Each row was made from one small tree. The marks that hang from a mark follow it in brackets, in alphabetical order. Every link used is in the known rows. Write each row's tree.
In the rows, 128 means zero.
Known rows
mazumo[tenik]: [144 134 127 120 109 127 148 133 127 151 106 145 157 121 138 142 104 154
 153 135 130 154 122 124]
futob[diti dukik fami mazumo sidogup]: [ 90 111 240  80  97  55 163 200  85 194 141 156  94 134  87 154 173 214
 153  96  64  62  86 134]
dukik[vame]: [123  89 137 133 134 134 128 117 111 130 137 137 133 143 123 121 118 107
 125 133 121 137 119 112]
mazumo[futob[fami]]: [101 127 113 104 119 102 146 154 133 145 106 170 153 135 137 139 139 148
 133 122 106 138  96 136]
futob[diti sidogup]: [123 131 168 103 120  88 166 162  96 163 133 157 105 158 105 126 135 156
 146 125 111  98 104 125]
diti[bubo]: [120 120 131 114 146 124 142 113 141 146 138 129 120 127  97 143 143 144
 101 131 160 132 124 122]
nonetan[tenik[mazumo[futob[dukik[vame]]]]]: [122  97 120 117 153 137 135  94 107 117  96 156 176 151  97 133 122 155
 130 137 107 158  88  78]
nonetan[tenik[mazumo]]: [133 113 111 128 156 138 132  80 120 108 101 127 167 124  92 125 129 148
 125 135 126 143 115  99]
mazumo[futob[diti sidogup] tenik[nonetan]]: [152 143 131  89 101 111 204 172 102 196  85 196 150 164 130 146 111 196
 167 136 124 151  88 109]
tenik[mazumo[futob] nonetan]: [152 128 108 114 153 177 161 112 125 124  91 139 144 142 111 136 117 163
 116 135 169 160 121 112]
sidogup[futob[dukik]]: [125 126 173 123 108 104 105 159 121 141 127 155 103 131 129 124 116 161
 131 115  88  97 127 129]
mazumo[futob[diti fami] tenik]: [110 128 134  86  91  78 172 170 112 178  80 198 179 130 138 149 117 195
 169 128  99 143  81 131]
sidogup[futob[fami]]: [112 117 155 126 109  84 120 156 133 150 123 155 117 113 129 111 128 151
 122 111  93  89 128 157]
mazumo[futob[fami sidogup] tenik[nonetan]]: [148 140 108  90 108 112 201 177 129 194  84 189 159 152 138 152 123 186
 152 127 120 153  80 134]
nonetan[tenik]: [127 115 105 133 134 116 132 101 124 127 112 132 156 122 112 124 140 141
 129 134 107 129 110 106]
tenik[mazumo[futob[diti sidogup]] nonetan]: [151 132 133  99 150 151 184 135 103 146  94 157 130 160  97 133 121 184
 129 132 160 139 106 108]
sidogup[futob[dukik fami]]: [111 117 175 113 102  81 109 170 125 148 123 161 112 117 128 129 131 172
 128 103  78  78 109 153]
nonetan[tenik[mazumo[futob]]]: [125 116 100 120 153 136 140  95 123 112  89 149 180 141 101 125 126 151
 129 139 120 166 104  90]
futob[diti mazumo]: [ 99 111 203 119 101  96 140 149  93 159 135 128 114 119 102 127 144 178
 150 127 106 106 141 111]
sonal[fami]: [130 132 141 124 128 140 112 128 116 106 127 125 132  96 128 130 130 115
  97 136 134 140 122 134]
mazumo[futob[sidogup] tenik]: [138 147 122  98 111 119 180 167 122 173  95 192 160 168 142 143 103 157
 164 139 111 184  97 109]
tenik[nonetan]: [157 126 109 130 130 152 150 123 131 141 119 115 119 123 128 133 136 147
 118 127 153 117 127 132]
sidogup[futob]: [124 126 158 134 111 107 112 147 125 139 127 147 112 131 128 108 112 140
 126 124 101 109 143 131]
tenik[mazumo nonetan]: [163 124 117 126 156 181 150  98 124 117 106 109 129 124 103 131 122 157
 108 130 180 134 130 122]
futob[diti[bubo] dukik[vame] fami]: [ 88  79 189  82 122  63 143 143  98 178 136 164 123 124  86 160 159 196
 118 110 110  69  64 129]

Which tree is each row?
[131 116 192 116  90 109 169 150  94 184 112 134 131 109 110 140 130 208
 165 131 124 120 137 109]	futob[diti mazumo[tenik[nonetan]]]
[142 121 162 129 101 141 158 141 122 170 114 120 133 110 122 140 125 179
 148 131 130 147 147 115]	futob[mazumo[tenik[nonetan]]]
[150 137 142  87  93 114 176 165 102 183  79 187 161 145 139 164 112 221
 167 133 117 143  79 105]	mazumo[futob[diti dukik] tenik[nonetan]]
[154 139 100 110 106 143 178 146 130 169  82 171 167 141 149 148 105 178
 154 140 139 178 106 112]	mazumo[futob tenik[nonetan]]
[ 88 105 238 107  84  55 119 188  99 176 129 162  98 109 107 127 145 211
 143 101  57  59 119 139]	sidogup[futob[diti dukik fami mazumo]]
[107 132 147  85 127  92 178 164 108 176 121 188 123 175 102 140 141 167
 134 135 122 140  90 105]	mazumo[futob[diti[bubo] sidogup]]
[110 116 178 115 114  81 130 144 112 165 131 162 102 128 102 113 128 173
 121 128 117  89 131 125]	sidogup[futob[diti[bubo]]]
[114 108 118 107 154 118 153  91 113 133  95 157 173 138  78 130 137 177
 121 143 133 151  97  84]	nonetan[tenik[mazumo[futob[diti[bubo]]]]]
[144 123 188 112  98 134 149 156 113 174 115 126 128 115 120 162 128 203
 155 119 111 130 128 110]	futob[dukik mazumo[tenik[nonetan]]]
[139  92 192 119 104 139 147 144 101 173 123 132 130 129 118 156 119 190
 151 124 107 136 119  97]	futob[dukik[vame] mazumo[tenik[nonetan]]]
[130 121 173 103 101 105 191 179 119 202 117 143 120 121 106 144 148 191
 148 113 108 118 115 140]	futob[fami mazumo[tenik[nonetan]] sidogup]
[121 111 186 123  89  97 142 168 128 181 113 150 123 100 122 123 128 192
 139 114  94 105 143 146]	sidogup[futob[fami mazumo[tenik[nonetan]]]]
[ 94 124 156  83 105  73 144 177 107 159 102 186 145 138 128 154 144 192
 146 112  83 105  69 130]	mazumo[futob[diti dukik fami]]
[157 142 117  98 104 138 168 157 124 173  81 174 162 144 150 163 107 197
 157 131 122 161  88 110]	mazumo[futob[dukik] tenik[nonetan]]
[106 124 195  78 107  55 160 192  95 175 130 172 106 142 102 155 159 197
 146  99  82  58  61 146]	futob[diti dukik fami sidogup]
[ 82 102 203 106  95  68 147 166 101 172 132 139 123 100 100 133 164 192
 145 110  92  81 121 139]	futob[diti fami mazumo]
[115  97 202 117 101  84 112 160  90 154 130 173 105 142 116 118 115 170
 139 119  78  82 113 114]	sidogup[futob[diti dukik[vame]]]
[100 116 182  91 103  64 132 166 100 156 120 156 125 113 114 155 155 198
 140 102  90  61  76 149]	futob[diti dukik fami]
[142 125 108 108 152 159 164 122 129 133  88 143 152 131 111 140 130 174
 113 126 160 144 105 130]	tenik[mazumo[futob[fami]] nonetan]
[137 126 206 103  94 101 198 173  89 203 122 149 111 139  98 141 134 208
 166 128 114 117 120 110]	futob[diti mazumo[tenik[nonetan]] sidogup]
[145 134 119  89  99 116 172 168 128 183  77 182 169 129 148 169 121 210
 152 119 112 143  73 131]	mazumo[futob[dukik fami] tenik[nonetan]]
[ 73  97 205  95 109  65 158 153 111 186 138 139 115 101  75 146 178 204
 125 113 120  84 120 136]	futob[diti[bubo] fami mazumo]
[125 117 114 115 149 134 134 101 115 112  90 151 176 141 100 137 126 165
 132 135 109 153  94  88]	nonetan[tenik[mazumo[futob[dukik]]]]
[119 126 216 101  94  86 182 178  87 194 127 157 115 144  98 136 131 192
 174 130  98 123 123 107]	futob[diti mazumo[tenik] sidogup]
[ 89 112 216  94 101  59 171 188  94 190 139 153 103 130  87 133 168 187
 148 107  85  80 107 139]	futob[diti fami mazumo sidogup]
[129 121 108 114 155 132 152 105 116 121  94 157 168 156  93 125 128 150
 129 136 114 163  98  90]	nonetan[tenik[mazumo[futob[sidogup]]]]
[ 91 108 159  93 122  66 157 138 118 172 128 151 126 106  90 144 164 186
 116 115 136  80  93 148]	futob[diti[bubo] fami]
[121 120 212 121  87 103 118 171 115 166 121 154 114 121 125 132 112 190
 152 119  75 116 140 115]	sidogup[futob[dukik mazumo[tenik]]]
[124 123 197 110  97 120 135 160 114 162 122 134 132 120 124 158 124 190
 160 121  96 135 127 107]	futob[dukik mazumo[tenik]]
[ 97 117 244  81 115  76 169 178  90 196 152 150  78 151  68 157 166 212
 136 116 104  89 104  99]	futob[diti[bubo] dukik mazumo sidogup]
[ 95 116 172  79 128  55 181 166 113 190 135 165 106 137  79 144 168 183
 120 112 127  77  80 143]	futob[diti[bubo] fami sidogup]
[ 98 113 215  95 123  81 178 163  98 195 152 146  88 145  68 137 161 187
 131 127 123 105 125 104]	futob[diti[bubo] mazumo sidogup]
[107 134 124  95 123  96 165 178 127 162 112 181 136 160 129 137 141 146
 136 119  99 139  83 135]	mazumo[futob[fami sidogup]]
